Each row comes from the steps of one path. Every step used is in the known rows, and no mark comes twice. Write the path behind each row, first mark first.
In the rows, zero is written as 128.
Known rows:
vokev > sune: [139 152 144 160  75 174 124 175 154 125 179 130 153 196 123 157 167 122
  84  91 113 130 105 177 166 165 103 159 140 134 170 141 123 125  90 127
 122 145 127 116 175]
bapug > laru > sune: [ 94 146 171 141  91 149 111 160 160 133 140 153 154 180  84 169 102 130
  71 101 113 121 105 164 166 167 120 154 137 133 168 101 119 105 144 112
  76 138  95  92 144]
fogo > bapug: [136 130 146 195  87 167 122 140 154 136 159 165 136 189 102 142 135  93
  94  73 119 123 132 139 156 191 101 161 181 131 145 118 121 128  88 143
 115  99 158 145 156]
timu > sune > vokev > zoga: [105 130 134 144  65 168 137 143 132 144 160  83 150 163 110 110 148 101
  97 179 117 126 115 177 146 183 108 143  95 100 153 150 124 120 112  93
 124 135 128 136 179]
laru > bapug > fogo: [128 134 134 187 126 176  88 158 150 166 154 145 162 206  81 128 134  95
  97 122 116 149 113 142 135 178  97 124 152 157 130 115 147 150 128 137
  82 108 114 140 127]
vokev > sune > laru > mediz > miri: [ 91 114 114 144  37 176 135 164 147 149 157 148 174 193  92 181 137  64
 139 106 155 104  57 203 191 139 135 143 125 138 181 150 132 114 122 138
 112 149  80  73 155]
bapug > fogo > vokev > sune: [124 174 135 171  77 188 131 185 132 133 179 124 163 201 105 118 157 125
 103 133  95 150  97 136 159 137  90 141 133 175 145 118 154 158  87 147
  93 129 141 153 152]
laru > sune > vokev > kosad: [105 132 172 147 102 136 120 139 147 153 173 107 151 197  62 117 127 113
  63 147 114 136 129 208 192 184 120 144 104 100 170 137 115 103 144 105
 111 135 106 139 167]
kosad > vokev > sune: [124 159 156 166  65 162 145 180 158 129 170 123 164 186 126 158 174 107
  97  73 126 124 109 167 160 147 127 145 102 138 176 149 137 105 100 112
 131 146 114 111 162]
zoga > vokev: [124 131 160 178  85 169 110 156 149 105 159 154 146 183 105 121 139 121
 100  91 116 106 135 171 133 176 116 128 162 152 134 148 137 107 117 116
  86 123 126 118 171]
timu > sune > laru > mediz > tema: [104 130 118 142  44 219 146 158 159 114 103 129 160 171  74 152  96 101
 130 110 161  82  90 202 161 146 118 136 123 121 119 163 160 109 115 129
  91 129 111 119 165]
zoga > vokev > sune > timu: [127 157 167 186  82 191  95 146 123 100 167 161 142 207 114 154 149 121
 121 100  97  84 110 178 153 158 121 138 144 141 159 157 126  98 115 115
  95 158  99 124 199]
mediz > laru > bapug: [102 132 140 152  98 154  92 150 141 166 138 167 145 166 124 140 139  88
 109 110 138 138 112 153 144 164 110 134 142 142 132 137 131 127 130 124
 136 103 123  92 192]
fogo > vuni: [136 138 146 185  75 157 103 159 167 160 139 119 142 190 107 124 155 107
  90  71 111 124 126 159 142 154 119 103 149 129 133 145 136 121 117 121
 103 109 144 134 153]
fogo > vokev: [129 134 145 172  64 151 133 160 152 132 141 134 145 183 102 110 144 102
 115 107 103 146 126 151 138 165  93 113 146 147 127 144 129 143 102 141
 102 109 146 155 157]
zoga > vokev > kosad: [110 133 180 180 108 172 103 148 154 133 181 140 148 193 102 111 149 116
  89 112 120 117 136 194 156 190 128 123 145 151 134 156 150  95 121 107
 128 126 129 127 177]
zupo > mediz: [164 126 140 164  91 163 132 116 187 141 151 126 139 177 102 136 136  99
  75  85 113 125 119 173 141 182  89 117 147 112 145 133 123 131 132 145
  64 143 114 123 129]
sune > laru > bapug > fogo > vokev: [ 95 127 135 191  88 175 103 172 111 165 112 144 160 208  74  95 100  77
 148 149 115 139 104 131 126 147 107  97 144 166 116 125 162 174 119 161
  87  92 103 156 130]
bapug > laru > mediz: [ 86 125 141 149  66 149 108 166 185 149 129 160 165 172  84 170 121 105
 105 103 139 129  74 146 172 168 130 129 165 161 152 120 140  84 124 106
 107 144  84  80 138]
zupo > mediz > laru: [139 136 140 137  87 163 128 108 166 144 148 139 134 149 129 145 131  96
  82  88 128 123 109 162 149 157  89 132 128 120 142 125 136 123 139 146
  87 130 122  92 163]
mediz > laru > sune: [106 141 159 123  86 156 115 142 133 124 144 145 137 164 104 161 118 118
  75  81 131 122 122 171 168 156 109 158 115 120 154 114 121 116 139 132
  96 127 127  83 188]
timu > sune > laru: [133 125 142 170  45 198 124 135 137 118 115 113 145 182 102 140 118 112
  99  91 126  90 125 179 133 164 114 142 112  99 139 138 135 132 108 131
  88 117 120 122 162]
vokev > zoga: [115 116 152 148  97 165 121 165 149 139 163 113 146 170 115 138 148  85
  99 120 123 148 109 166 158 196 109 130 133 134 149 150 128 128 106 126
 140 135 124 125 157]
sune > vokev > zoga: [102 114 143 143  89 139 127 162 133 146 166 100 154 171 104 114 140  86
 108 170 109 150 108 169 170 182 110 133 121 120 166 156 119 116 116 105
 133 129 109 140 164]
zupo > mediz > kurulu: [179 124 139 166  96 152 126 125 205 115 152 138 146 171  99 134 149 124
 105 101  97 116 135 177 167 161  76 118 152 115 135 141 134 127 145 148
  76 118 111 111 139]
laru > bapug > fogo > vokev > kosad: [ 99 145 150 192 128 171  98 162 144 196 165 136 159 211  77  82 146  86
 107 168 110 173 113 150 149 181 106  93 133 179 114 127 166 157 121 140
 130 102 133 170 137]
sune > laru > bapug: [110 105 144 179  92 161  96 162 136 156 113 150 149 200  92 135 112  76
 128 106 134 122 115 170 137 176 123 116 148 125 139 147 131 141 122 137
 116 105  92 119 156]
vokev > sune > laru: [123 138 145 160  59 183 123 180 128 119 149 128 155 202 118 161 134 110
 108  87 127 112 102 183 169 150 119 154 130 124 174 143 134 129  89 137
 120 134 100 111 174]
bapug > laru > sune > vokev: [ 89 143 160 139  83 124 120 153 147 141 145 138 160 182  74 148  95 132
  82 146 103 127 102 169 174 154 118 155 124 120 185 106 110  91 154  92
  70 135  82 108 153]
bapug > laru: [112 138 155 163  87 156 108 156 169 141 145 157 158 176 107 163 124 127
  91  98 109 134 100 151 161 166 110 143 152 148 161 119 132 103 122 110
 100 119 105 107 139]
zupo > mediz > miri: [160 117 123 163  89 162 145  94 188 162 175 142 152 171 106 152 143  72
  94  98 117 122  95 193 149 173  81 121 130 113 161 137 115 131 161 148
  48 126 115 112 109]
mediz > miri: [141 117 130 166  81 159 130 127 165 146 174 151 160 182 103 155 151  87
 104  90 118 132 103 186 160 171  93 136 127 126 165 141 111 124 139 136
  81 104 130 118 130]
timu > sune > laru > bapug > fogo: [113 135 130 191  87 211  94 141 124 156 117 124 159 201  84 125 104  99
 108 133 132 102 111 156 118 162 113 130 119 128 125 116 162 158 123 138
  76 105 107 130 138]
laru > bapug > fogo > vokev > sune: [104 168 130 181 102 178 112 191 130 171 170 144 163 210 102 109 157 101
 117 163 105 158  93 139 143 149 100 125 146 185 135 123 155 170  98 140
 111 125 131 149 160]
kurulu > mediz > miri: [126 131 123 148  67 147 115 147 148 149 173 129 159 178 107 150 146  84
  80 103 122 124 108 190 172 174 105  97 147 148 162 147 111 100 159 131
  83 117 129 130 137]
timu > sune > vokev: [136 141 131 168  54 167 133 130 150 130 148 101 154 174  96 116 145 124
  86 138 108 109 130 176 139 168  97 146 112  95 151 138 117 113 117  98
  82 119 134 142 174]
miri > mediz > laru > bapug > fogo > vuni: [ 87 154 146 143 109 166  67 147 127 221 137 123 159 156  97 137 149  75
 103 127 150 135 108 136 135 147 126 101 129 172  93 113 178 120 160 132
 102  95 134  91 163]

Which path is each row?
[112 120 136 187 108 182  86 160 126 158 124 144 165 213  75 128  99  85
 120 121 129 128 106 146 141 163 110 119 141 145 135 121 155 153 127 150
  87  98  86 137 127] => sune > laru > bapug > fogo
[ 99 141 146 129 115 170  82 141 125 190 151 138 167 154  91 157 137  77
  98 136 151 145 104 142 146 174 107 130 129 170 110 108 162 123 153 140
 102 102 117  86 158] => miri > mediz > laru > bapug > fogo
[113 137 162 177  85 154 128 153 159 159 165 124 146 190  99  98 156  99
  99 126 108 160 127 172 163 179 107 106 130 147 127 150 142 131 105 132
 148 111 147 163 161] => fogo > vokev > kosad
[107 142 154 192  87 161 109 145 160 149 154 188 150 180 109 161 111 109
 100  96 115 126 106 123 166 178 114 167 182 154 158  98 129 110  99 124
 115 100 135 121 146] => fogo > bapug > laru
[130 110 128 155  66 149 109 168 198 108 136 153 164 175  74 143 152 111
 132  96 127 119 120 166 192 162 105 124 164 143 130 148 142 105 125 128
 116 122 106  92 163] => laru > mediz > kurulu
[104 144 133 176 103 197  93 183 117 160 150 138 168 222  96 145 123  99
 116 132 127 126  87 160 155 149 118 143 135 153 157 124 160 153 103 144
 108 124  87 120 150] => vokev > sune > laru > bapug > fogo
[100 124 164 155  88 152 142 168 149 144 153 107 157 161 118 136 156  67
 112 105 135 141 113 154 155 176 134 114  94 138 156 160 144 109 117 111
 149 134 107 123 142] => kosad > vokev > zoga
[123 123 154 168  95 140 117 141 154 156 176 108 162 197  91 111 148 106
  83 147 109 149 124 191 181 187 111 130 116 115 161 150 128  98 122 105
 137 115 115 153 160] => sune > vokev > kosad
[ 90 156 154 102  69 145 101 161 116 127 140 125 136 162 106 153 115 115
  52  95 134 111 122 173 181 160 123 122 132 138 149 118 119  95 157 128
  96 138 123  95 199] => kurulu > mediz > laru > sune
[114 167 137 196 106 187  88 160 114 165 154 154 154 226  87 123 147  89
 139 155  87 139  85 137 145 147 100 109 136 169 137 128 139 159 114 151
  97 135 108 168 160] => laru > bapug > fogo > vokev > sune > timu
[ 89 159 124 142 102 163  67 166 114 168 143 143 157 177 108 133 123  95
  84 135 133 135 104 133 162 160 111  96 152 183 125 113 156 121 155 133
 105 108 122 118 169] => kurulu > mediz > laru > bapug > fogo
[123 137 148 167  72 166 125 122 155 152 170  90 153 188  94 109 153 123
  73 160 114 122 130 199 163 185 109 142  93  97 149 147 132 103 120  92
 127 122 136 150 177] => timu > sune > vokev > kosad
[ 67 156 162 102  82 122 102 151 108 155 167 101 145 170  92 120 115 112
  48 161 131 124 121 200 215 163 130 116 101 126 164 131 125  72 171 100
 134 137 114 116 211] => kurulu > mediz > laru > sune > vokev > kosad
[ 76 132 147 155  43 186 113 192 131 113 143 150 158 194  94 146 125  97
 136 106 153  79  90 185 164 143 159 132 160 157 154 155 156  97  97 114
 114 166  80  76 197] => zoga > vokev > sune > laru > mediz
[ 57 135 165 119  99 128 126 166 131 155 154 120 156 163  86 139  99 105
  95 190 112 141  88 168 183 166 133 153 112 128 188 122 117  97 150  88
 109 149  76 101 161] => bapug > laru > sune > vokev > zoga
[140 140 155 122  93 183 140 157 167 136 155 127 167 156  86 170 136 105
 100 105 144 130 114 203 164 179  89 134 138 148 118 159 143  98 131 140
  89 115 131 135 149] => miri > mediz > tema
[121 160 141 165  57 166 142 186 143 134 168 132 149 192 121 125 169 113
 109 116 101 142 108 162 155 149 101 136 141 156 146 143 128 143  80 133
 125 137 144 138 186] => fogo > vokev > sune
[ 81 150 123 134  38 196 160 211 138 123 127 148 167 185  93 139 112  93
 168 136 147 118  65 192 187 114 122 122 141 168 133 174 163 128  87 146
 129 141 106 135 186] => fogo > vokev > sune > laru > mediz > tema
[137 132 169 162  95 165  98 119 137 116 131 143 134 205  65 164 110 102
  86  73 101 103 123 180 161 176 108 135 121  99 160 127  97 116 150 143
  62 146  96 133 156] => laru > sune > timu
[131 160 150 177  61 175 119 154 125 126 152 145 142 205 109 138 156 104
 129 113  85 123 101 160 158 148  98 120 128 140 153 151 117 135  96 143
 115 145 119 160 184] => fogo > vokev > sune > timu
[ 74 147 141 139  57 213 135 206 134  97 145 166 169 189  97 152 110 110
 156 122 160  77  73 215 179 123 145 141 156 170 140 176 170  91 102 119
 109 155  87 100 197] => zoga > vokev > sune > laru > mediz > tema
[ 85 130 153 193 112 178  94 165 121 191 137 132 161 217  72  84 110  73
 132 168 120 152 109 156 150 164 120  89 125 169 116 133 177 162 120 154
 132  92 104 166 136] => sune > laru > bapug > fogo > vokev > kosad
[103 113 126 158  27 192 125 149 154 129 104 115 152 175  77 150 116  91
 113  92 157  82 103 176 147 166 134 128 126 112 130 137 144 116 106 125
  97 140 101  97 162] => timu > sune > laru > mediz
[ 97 143 150 117  73 130 122 137 117 127 146 132 146 164  92 137 112 116
  88 133 124 125 117 172 178 141 108 162 102 107 169 119 112 103 154 114
  90 120 113  98 200] => mediz > laru > sune > vokev
[117 160 161 169  80 183 117 179 140 105 183 150 150 194 126 140 163 131
  96 103 112 104 117 181 148 158 123 152 155 158 158 152 138 108  94 107
 109 151 123 104 201] => zoga > vokev > sune
[ 87 148 170 167  97 153 115 148 152 146 147 182 137 184  85 167  91 114
  80  95 119 117 111 141 171 177 123 181 170 139 167  82 116 112 122 124
  94 122 123 106 154] => fogo > bapug > laru > sune
[119 147 131 201 119 170  71 163 155 195 139 130 154 207  87 106 145  92
 100 111 113 140 115 137 126 151 118  93 155 158 119 122 163 147 138 130
  87  98 133 146 126] => laru > bapug > fogo > vuni
[109 161 137 174  62 198 131 188 107 128 150 124 166 210  98 120 126 108
 129 132 105 131  93 140 163 123 104 136 125 166 148 120 165 162  86 160
  93 120 117 149 152] => bapug > fogo > vokev > sune > laru
[119 130 123 137  78 182 141 173 186 122 137 154 163 176  79 156 123 100
 118  94 149 127  87 189 179 161 105 126 156 149 127 162 147 102 118 128
 100 132 116 127 150] => laru > mediz > tema
[100 157 160 119  76 153  80 126  99 120 125 140 127 177  92 170 102 101
  73  89 119  89 114 172 185 157 118 106 120 123 153 125 107  83 174 138
  86 148 102 113 199] => kurulu > mediz > laru > sune > timu
[ 79 131 143 152  28 165 142 194 143 134 122 125 170 187  94 165 136  70
 135  79 165  99  79 170 178 134 165 125 102 137 172 154 157  94 102 118
 136 161  68  83 159] => kosad > vokev > sune > laru > mediz
[122 143 125 156 128 177  98 111 151 182 148 151 149 168 108 132 119  86
  95 132 129 137  94 141 135 155  87 118 135 148 128 105 158 147 156 154
  72 121 107 100 139] => zupo > mediz > laru > bapug > fogo
[ 87 154 131 163 103 166  99 158 117 175 139 162 153 173 109 102 130  91
 131 152 122 159 104 114 136 139  95 113 137 183 109 111 162 161 130 145
 107  87 141 127 167] => mediz > laru > bapug > fogo > vokev
[ 86 143 132 134  82 139  78 167 124 167 135 146 144 166 125 135 135  86
  85 122 138 131 114 159 156 170 123  92 159 162 130 143 129 106 149 120
 138 113 125 102 198] => kurulu > mediz > laru > bapug
[108 142 176 158  98 160  89 124 144 129 121 165 144 195  71 186  90 118
  91  95  99 102  95 164 171 163 118 140 127 117 172 109 108  94 161 122
  65 149  69 110 143] => bapug > laru > sune > timu
[109 144 134 188 107 165 104 166 139 172 144 147 159 200  80  93 136  90
 123 148 107 162 113 126 123 163  94  99 153 177 112 119 151 168 118 146
  87  98 129 161 133] => laru > bapug > fogo > vokev
[120 131 152 145  81 132 128 150 141 126 151 116 149 190  69 129 118 116
  78 128 108 127 129 184 165 168 108 149 122  99 169 127 101 112 142 112
  69 131 105 130 166] => laru > sune > vokev
[ 88 122 156 123  95 132 135 158 123 143 160  96 147 176  80 122 121  93
  90 166 115 140 112 186 178 182 119 145 105 105 171 140 108 116 137 107
 109 149  98 124 172] => laru > sune > vokev > zoga
